What can hang from each mark
sovog: savuma
zuvav: rilete vula
galabo: sovog
rilete: galabo gubi kebuluv zuvav
savuma: rilete
kebuluv: kora rilete ruga

Known rows, with every way that one mark hangs from another
zuvav[rilete[galabo[sovog] gubi kebuluv[kora ruga]] vula]: 11.0; -3.1; -35.3; -8.1; -12.0; -1.3; -12.1; -47.4; -42.3; -12.7; 11.6; 30.3; -16.7; -20.6; -2.9; 20.5
kebuluv[rilete[galabo]]: 4.6; 15.3; 10.3; -5.6; -5.0; -8.5; -21.7; 44.3; 17.1; 29.0; -6.6; 28.2; 11.1; -3.5; 21.7; 7.3
savuma[rilete[gubi kebuluv zuvav[vula]]]: 12.0; -23.3; -8.4; 23.7; -8.8; 12.6; 27.8; 10.6; -16.3; -6.1; 18.9; -22.7; 7.9; -25.3; -15.7; 0.1
zuvav[rilete[kebuluv]]: -5.7; -23.0; -9.8; 10.8; -4.7; 4.4; -14.5; 8.1; -21.3; 32.1; 3.1; 9.5; 4.9; -23.2; 19.9; 4.2
savuma[rilete[galabo zuvav[vula]]]: -10.1; -20.9; -4.0; 17.4; -10.0; 5.5; 22.0; 1.0; 3.9; 7.3; 12.5; 5.1; 4.6; 6.6; 3.4; -0.6
zuvav[rilete[galabo[sovog[savuma]] kebuluv[kora]] vula]: 7.0; -18.4; -48.7; -2.0; 10.5; 2.3; -0.2; -58.2; -26.2; -19.2; -0.6; 30.3; -0.8; 13.3; 2.1; 8.6
zuvav[rilete[galabo kebuluv]]: 4.3; -28.9; -3.3; -4.2; -1.4; 13.7; -17.6; 25.8; -21.9; 17.0; 27.9; 21.9; 14.1; -16.5; 16.1; 7.6
rilete[kebuluv zuvav]: -1.8; -29.4; 1.8; -16.5; -3.4; 7.4; 6.7; 9.1; 17.3; 20.4; 15.1; -6.1; -2.9; -15.6; 20.3; 5.7
zuvav[rilete[galabo kebuluv[kora]]]: -12.7; -37.9; -7.9; -32.2; -6.7; 8.2; -4.4; 0.5; -13.4; 14.2; 23.0; 32.5; -6.3; -8.2; 21.9; 13.7
galabo[sovog[savuma]]: -19.6; 23.8; 11.6; 14.7; 22.8; -25.3; -22.4; 4.4; 22.5; 15.6; -42.9; -11.9; -0.9; 23.2; 15.1; -17.6
galabo[sovog[savuma[rilete[gubi kebuluv[ruga]]]]]: -5.2; 51.1; 31.1; 14.4; -10.0; -4.1; -14.1; -0.2; -6.2; -3.9; -20.5; -25.8; -10.7; -18.1; -24.1; -23.7
zuvav[rilete vula]: -8.9; -27.2; -47.2; 37.8; 6.9; -10.6; -12.2; -8.9; -20.6; 32.5; -22.6; 11.2; 8.3; -11.4; 17.0; 5.9
galabo[sovog[savuma[rilete[zuvav[vula]]]]]: -13.9; 20.8; -10.2; 45.6; 1.2; -12.3; 17.0; -47.0; 9.0; -1.3; -37.2; -13.8; -5.6; 30.8; -4.8; -13.6
zuvav[rilete]: -23.2; -11.5; -6.3; 20.5; 3.7; -13.3; -21.6; 18.9; -7.0; 43.4; -25.4; 6.5; 3.1; -3.0; 25.1; 0.7
savuma[rilete]: -38.8; 9.8; 35.7; 23.1; -15.0; -13.7; -1.3; 24.8; 8.6; 38.1; -20.7; -7.1; -9.2; -5.0; 16.5; -18.4
kebuluv[kora rilete[galabo[sovog[savuma]] zuvav]]: -4.1; 31.1; 0.6; -25.8; 3.3; -14.9; -0.5; -26.8; 37.1; -2.7; -31.9; 28.2; -8.5; 50.6; 15.2; 13.8

Rows
36.8; -49.6; -24.4; -16.2; 18.3; 19.2; 13.4; 37.4; -7.2; -20.7; 46.0; -8.0; 24.5; -22.2; -8.3; 13.9  rilete[galabo gubi kebuluv zuvav[vula]]
4.0; -9.2; -14.8; 14.8; 4.7; -9.8; 3.7; -25.8; 5.6; -0.9; 6.5; 14.6; 0.0; 22.9; 20.0; 10.9  rilete[galabo[sovog] zuvav[vula]]
-13.8; 24.7; 41.1; -28.6; -36.4; 3.1; 13.4; -28.7; -2.3; -13.1; 19.2; 6.9; -34.7; -0.6; -5.4; 5.9  savuma[rilete[galabo[sovog] gubi kebuluv[kora ruga] zuvav]]
15.3; -11.1; -23.9; -35.8; -10.6; 2.2; 9.8; -46.4; -2.5; -24.2; 24.3; 14.9; -22.6; -13.1; -2.4; 22.4  rilete[galabo[sovog] gubi kebuluv[kora ruga] zuvav[vula]]
7.8; 2.1; 6.5; 26.7; -27.0; 10.1; 24.5; -47.1; -20.1; -13.4; 33.2; 13.8; -6.7; 4.6; 3.5; 3.3  savuma[rilete[galabo[sovog] kebuluv zuvav[vula]]]
-20.0; 3.2; 36.3; 17.8; -1.7; -7.5; 10.5; 46.4; 10.8; 16.4; -13.0; -29.7; 2.8; 4.0; -2.3; -8.6  savuma[rilete[gubi zuvav]]
41.1; -15.3; -24.7; -2.4; 33.1; 11.0; 7.2; 8.0; -5.1; -43.2; 22.1; -15.4; 26.3; 8.7; -20.0; 4.1  rilete[galabo[sovog[savuma]] gubi kebuluv zuvav[vula]]
23.7; -24.1; -30.0; -28.8; 27.5; 5.3; 19.5; -18.2; 4.1; -46.2; 14.5; -2.7; 4.7; 15.9; -13.9; 10.5  rilete[galabo[sovog[savuma]] gubi kebuluv[kora] zuvav[vula]]
-9.9; 17.4; 18.0; -1.8; 26.8; -15.6; -23.2; 22.4; 20.1; 1.2; -17.1; -0.5; 8.9; 28.9; 11.2; -14.4  rilete[galabo[sovog[savuma]]]
-9.4; -7.4; 15.0; -54.4; -5.4; 19.6; 16.4; 14.4; 20.0; -18.4; 10.5; -11.7; -10.3; -6.2; -29.8; -4.8  sovog[savuma[rilete[galabo gubi kebuluv[kora ruga] zuvav]]]
-20.8; 47.7; 41.8; 37.6; 14.5; -22.4; -9.9; 30.0; 3.5; -0.7; -42.6; -32.0; 4.7; 21.4; -13.2; -28.3  galabo[sovog[savuma[rilete[gubi]]]]
23.0; 14.0; 9.0; -31.0; 14.4; 9.1; -13.3; 13.6; 14.1; -24.1; 11.4; -14.9; 6.3; 0.5; -18.2; 0.6  rilete[galabo[sovog[savuma]] gubi kebuluv[ruga] zuvav]
10.8; 54.1; -2.0; -13.0; -7.6; -8.3; -22.7; -21.5; 32.1; 9.4; -33.0; 21.7; -3.8; 24.5; 3.5; 8.4  kebuluv[rilete[galabo[sovog[savuma]] zuvav] ruga]
9.0; 2.3; 20.3; -28.2; -0.9; 25.1; 4.5; 41.9; 11.2; -15.1; 18.1; -23.6; 11.0; -16.2; -35.2; -11.6  sovog[savuma[rilete[galabo gubi kebuluv[ruga] zuvav]]]
14.0; 25.8; -13.0; 22.8; -9.4; 5.2; 11.2; -41.2; -9.9; -20.7; -12.8; -25.0; -6.4; -12.9; -33.3; -9.2  galabo[sovog[savuma[rilete[gubi kebuluv[ruga] zuvav[vula]]]]]
-7.8; 1.5; 38.3; 12.5; -9.7; 2.6; 2.5; 51.2; -13.6; 10.3; 10.0; -23.4; 4.1; -31.2; -6.1; -15.0  savuma[rilete[gubi kebuluv]]
